Each row comes from the steps of one walk. Every step used is in the known rows, and no mark comes twice. Write the walk behind each row, first mark first.
Known rows:
c-d: [ 1.07  6.61  2.57  1.42  1.84 -1.25 -2.21  2.20 -0.71 -1.53 -2.83  1.81
  1.18 -0.32 -2.58  3.50 -2.17 -1.32  2.10  2.59 -0.17 -4.10]
t-d: [ 1.53  6.54  2.10 -0.68  0.22 -0.25  0.13  3.25  0.48 -2.40 -2.28  3.48
  0.49  0.51 -2.12  6.48 -4.56 -0.47  1.72 -0.83  0.81 -3.63]
v-f-q-c-d: [ 6.46  3.47  2.72 -0.03  4.51 -1.55 -3.16 -0.75 -1.09 -3.35 -1.46  0.16
 -0.56 -2.66 -3.83 -2.03 -0.59  1.60 -5.75 -0.76 -1.01  0.98]
f-v-u-q: [ 0.53 -0.41 -3.51 -0.22 -3.63 -2.66  2.19 -0.09  3.85  0.17 -0.03 -0.21
  0.45  3.44 -3.52 -1.53  0.26  1.89 -2.46  3.11 -3.51 -0.97]
w-f-v-u-q: [ 1.52 -2.14 -1.71  0.69 -1.63 -0.79  2.43  2.84  4.80  0.07  2.25  0.29
 -1.74  4.29 -1.55 -2.34 -1.36  3.02 -3.98 -0.95 -1.64 -1.09]
v-c-w: [ 1.40  2.74  3.25  1.61 -1.45  1.63  4.16 -2.60  2.07 -1.13 -1.59  0.96
  1.75  0.38 -5.85  2.60 -1.30 -1.26  5.67 -1.09 -2.34  0.30]
c-w-f-v-u-q: [-1.81 -0.13 -1.71  2.07 -1.55  2.91  1.93  1.94  5.32 -1.20  1.86 -0.31
 -2.39  2.15 -3.27 -4.32  2.18  1.81 -1.88 -0.53 -4.94 -1.90]
v-u: [ 1.03  2.35 -1.76 -0.09  0.43 -3.26  3.08  2.25  1.78 -2.47 -2.46  2.06
 -0.06  3.29 -3.52  4.04 -1.33 -0.64  0.49  2.46 -0.72 -5.60]
w-f-q: [ 5.22  0.28  1.38  0.03  2.56  0.22  1.55  1.66  3.04 -2.64  3.26  2.42
  0.09 -0.01 -1.72  3.56 -1.78 -0.68 -0.59 -1.78  3.75  3.72]
v-f-q-u: [ 3.84  2.53 -3.31 -4.20  1.08  2.99  0.80 -1.33  0.80 -0.03 -0.31 -1.00
 -0.61 -2.17 -5.02 -3.65  2.36 -0.94 -2.75 -0.49 -2.36 -0.88]
v-f-q: [ 4.99  2.50 -0.65 -1.85  2.74 -0.20  2.50 -0.41  2.00 -1.81  0.89  0.64
 -0.62 -2.83 -3.83 -0.98  0.91 -1.30 -2.97 -0.88  1.13  1.42]
v-u-q-c: [ 3.88 -2.82  0.81 -2.13 -1.81 -4.50 -0.82 -2.35  2.52 -2.15 -0.05  2.76
  2.36  7.10 -2.35  1.75 -4.23  2.97 -1.46  0.85 -4.03 -0.25]
w-f: [ 3.09  2.95  3.11  0.29  2.38  0.48  2.10  4.01  3.51 -2.29  2.49  3.33
 -0.27  2.50 -1.55  4.18 -4.94 -0.64  2.28 -3.15  2.54 -0.52]
u-q-c-w-f-v: [ 1.60 -0.02  3.31  0.93 -1.33  3.32 -1.23 -0.94  5.69 -3.11  5.51  1.13
  0.87  2.74 -4.14 -2.36 -3.52  3.68 -0.32 -3.72 -4.73  6.89]
u-q-f-v-c-d: [ 4.66 -1.17  1.86  3.24 -6.74 -0.44 -2.37 -2.12 -1.90  4.10 -0.95 -3.47
  1.20 -0.59 -1.89 -6.56 -0.99  2.77 -0.74 -2.78 -5.27  1.88]
v-c-d: [ 3.93  3.19  4.54  2.57  0.17 -1.82  0.89 -0.24 -1.83  0.52 -4.50  0.67
  1.41  0.87 -3.33  3.45 -2.78  0.13  2.11  0.41 -0.31 -2.68]
w-c-q: [ 2.02  4.47  0.87  6.27  1.42 -1.32  2.51  4.38  0.74 -5.92  1.33  4.21
  4.55  1.65 -0.14  3.64 -3.74 -2.03  4.45 -1.88  0.94 -1.35]
w-f-q-c-v-u: [ 3.07 -1.48 -2.08  3.04  5.36 -0.24  1.15  0.30  0.83 -4.45  2.27  5.27
  0.44  1.62 -5.81  3.56  0.76  2.01 -6.74 -1.58 -0.68  2.12]
u-q: [ 2.23  0.70  1.99 -2.14 -2.10 -1.27  0.26 -1.89  3.24 -0.08  1.56  2.91
  3.32  3.97 -0.78  2.41 -3.47 -0.41  2.69  0.76 -1.62  1.84]
f-q: [ 4.33  1.92 -0.44 -0.77  0.96 -1.82  1.29 -1.34  1.97 -2.65  0.83  1.93
  2.53 -0.81 -3.70  4.38 -0.49 -1.50  0.53  2.04  2.01  3.48]
c-q: [-0.41  4.77  1.48  2.52  2.37 -2.29  4.34  3.17  1.69 -4.51  0.35  4.47
  3.84  3.85 -2.71  3.72 -3.29 -1.18  2.86  2.30 -2.51 -2.61]
c-w-f: [-0.43  4.61  3.32  1.40  2.40  4.37  1.49  2.65  4.03 -3.54  2.44  2.93
 -0.87  0.41 -3.30  2.13 -1.54 -1.99  3.89 -2.84 -0.45 -1.47]
f-q-c-d: [ 5.71  2.52  3.00  0.91  2.62 -2.95 -4.93 -1.76 -1.15 -4.22 -1.49  1.36
  2.61 -0.91 -3.97  3.48 -1.91  1.79 -2.18  2.04 -0.40  3.41]

Which walk is each row?
[ 1.37  3.75  2.56  2.08  1.13  2.94 -0.01  1.77  4.78 -5.27  4.13  1.50
 -0.36  0.70 -6.89 -0.09 -3.44  2.82  0.34 -3.13 -2.80  5.23] -> q-c-w-f-v
[-0.13  2.34 -2.36  2.27  2.66 -1.97  1.26 -0.29  0.43 -4.23 -0.66  5.68
  2.37  3.35 -7.08  4.86 -1.18  1.13 -2.63  1.52 -4.16 -1.91] -> q-c-v-u
[ 2.31  1.93 -0.45  3.75 -5.76  3.38  2.64 -1.73  1.01  0.25  0.42 -2.95
  0.57 -3.11 -7.08 -4.66  0.40  0.23  3.51 -4.01 -5.17  2.88] -> q-f-v-c-w
[ 1.25  4.67  3.27 -0.04  0.78  0.73 -0.80 -1.45  2.85 -5.65  0.91  3.11
  2.62  1.54 -6.32  3.61 -3.85  0.02  4.03 -0.42 -3.75  2.39] -> q-c-w
[ 5.66 -3.23  0.68  0.97 -8.41 -0.31  1.79 -3.39  1.08  3.69  2.30 -2.17
  1.91  1.24 -2.75 -5.34 -2.59  2.53  0.92 -4.10 -4.64  5.73] -> u-q-f-v-c
[ 0.42  4.07 -2.08  4.77 -2.15 -0.72  2.82  3.99  0.38 -3.22  2.42  0.37
  2.30  0.41 -3.73 -3.51 -1.44  0.48  0.79 -0.65 -5.07 -0.07] -> c-q-f-v
[ 2.55 -0.41  5.95 -0.33  0.18  2.84 -2.32 -1.85  4.84 -3.39  4.34  3.32
  1.47  4.54 -1.76  0.46 -4.67  1.91  2.02 -4.57 -4.07  4.08] -> u-q-c-w-f
[ 1.50 -1.34 -1.12 -1.54 -1.97 -3.02  1.43 -0.64  2.81 -0.05 -1.12  2.00
  1.06  5.27 -1.06  1.57 -1.05  0.20 -0.10  2.24 -2.59 -3.88] -> v-u-q
[ 3.03 -2.34 -1.84 -0.87 -4.70 -1.79 -0.82 -0.54  0.35  0.69  0.28  0.29
  0.37  3.47  0.31 -3.34 -0.45 -0.03 -0.19 -2.02 -4.67 -3.96] -> v-u-q-f
[ 0.45  3.19 -4.51  1.03 -1.19 -2.94  3.54  2.72  3.12 -2.04 -1.63 -0.24
 -0.53  1.27 -6.18  0.92 -0.20  1.19 -1.93  3.40 -1.01 -2.65] -> f-v-u
[ 1.12  3.43  0.34  3.35 -0.55 -0.95  1.98  3.47 -0.72 -3.42  1.49  2.71
  2.96  2.14 -1.15 -0.67 -2.56 -1.33  3.24 -1.35 -4.57 -2.90] -> c-q-f
[ 1.45  1.40  1.54 -0.19  2.21  1.53  0.12 -2.93  1.30 -1.15  3.49  5.40
  2.68  2.62 -4.25 -1.75 -2.21  1.34 -3.79 -3.00 -5.75  3.20] -> u-q-c-v-f
[ 3.08  0.03 -1.45  0.07 -6.22  0.02 -1.04 -0.94  2.14  1.13  4.01 -0.85
  1.79  0.54 -1.91 -5.14 -1.77  1.08  0.48 -1.98 -4.30  4.30] -> u-q-f-v
[ 3.08  1.91 -3.09 -3.22 -0.81  1.20 -0.80 -2.13  0.81 -0.85 -0.39  0.12
  2.56 -0.09 -5.21  1.53  0.91 -0.97  0.55  2.47 -1.41  1.61] -> f-q-u
[ 7.39  1.42  1.32 -2.66  3.24 -1.50  0.36 -1.70  1.94 -3.93  1.89  1.34
  0.29 -0.89 -4.85 -0.34 -2.37  1.68 -3.87 -2.24 -0.11  4.91] -> v-f-q-c
[ 1.14  6.66 -1.74  5.56  3.66  3.52  1.90  2.42 -0.14 -2.38  2.10  4.20
  1.49 -3.96 -3.25 -0.11  0.68 -3.39 -0.33 -5.17  1.32 -1.17] -> w-c-v-f
[ 0.63  4.45 -1.60  3.72 -0.03  1.71  0.61  3.43 -0.62 -3.95 -0.47  2.04
  4.72  2.55 -1.61  0.70 -2.15 -1.27  4.57 -1.39 -2.87 -3.60] -> w-c-q-u
[ 2.00  2.25  1.46  1.63  3.27  3.94  0.58  0.32  3.53 -3.71  3.01  1.61
 -0.46 -2.46 -3.56  1.62  1.75 -1.58  1.19 -1.78  0.51  2.71] -> c-w-f-q
[-2.34  0.33 -3.26  1.90 -0.07 -0.60  1.98 -1.43  1.05  0.14 -0.05  4.93
  2.64  3.57 -3.23  1.82  2.16 -0.91 -2.26  2.99 -4.81 -3.66] -> c-v-u-q
[ 0.90  4.18 -2.90  1.67  4.70  2.32  3.20 -1.17  0.27 -1.38  1.76  3.81
  0.71 -4.34 -6.21 -0.62  4.32 -2.49 -4.56 -0.04 -1.02  1.51] -> c-v-f-q
[-1.49  4.65 -1.11  0.43  0.67  0.97  2.33  2.32  0.34 -2.76 -1.07  2.60
  3.62  4.46 -4.03  0.85 -1.78 -0.70  2.74  2.66 -5.86 -4.81] -> c-q-u
[ 1.76  2.14 -5.51  1.81 -3.93 -1.58  1.42  2.94  1.02 -1.00 -0.23 -1.78
 -1.26 -0.57 -4.85 -3.73  0.48  1.04 -1.41 -0.57 -3.06 -2.91] -> q-f-v-u
[ 6.70  0.95  4.61  1.49  4.54 -1.06 -4.67  1.17 -0.01 -3.87  0.88  1.88
  0.40  0.00 -1.97  2.90 -3.21  2.42 -3.38 -1.78  1.52  3.40] -> w-f-q-c-d
[ 6.67  0.22  1.52 -1.61  1.37 -3.38 -0.93 -2.82  1.87 -4.90  1.99  2.95
  3.67  1.20 -4.99  4.91 -3.98  1.56 -0.54  0.77  0.56  7.30] -> f-q-c
[ 1.58  0.84  4.08 -1.52 -1.61  1.13 -2.60 -4.60  3.69 -3.49  2.29  3.23
  3.76  3.84 -3.81  1.17 -3.44  1.31  3.07 -0.63 -5.90  4.06] -> u-q-c-w
[ 1.68 -2.54  2.89 -0.19  0.31  1.08 -1.07 -0.59  4.33 -3.55  1.63  2.57
 -0.66  5.77 -1.96 -0.83 -2.06  2.74 -0.83 -3.38 -5.55 -1.28] -> v-u-q-c-w-f
[ 3.88  1.52  0.62  1.59 -3.10 -1.78  5.67 -0.64  2.70  0.50 -0.28 -0.52
  1.43  1.09 -6.91  1.92 -3.34  1.78  1.53  0.12  0.25  4.17] -> f-v-c
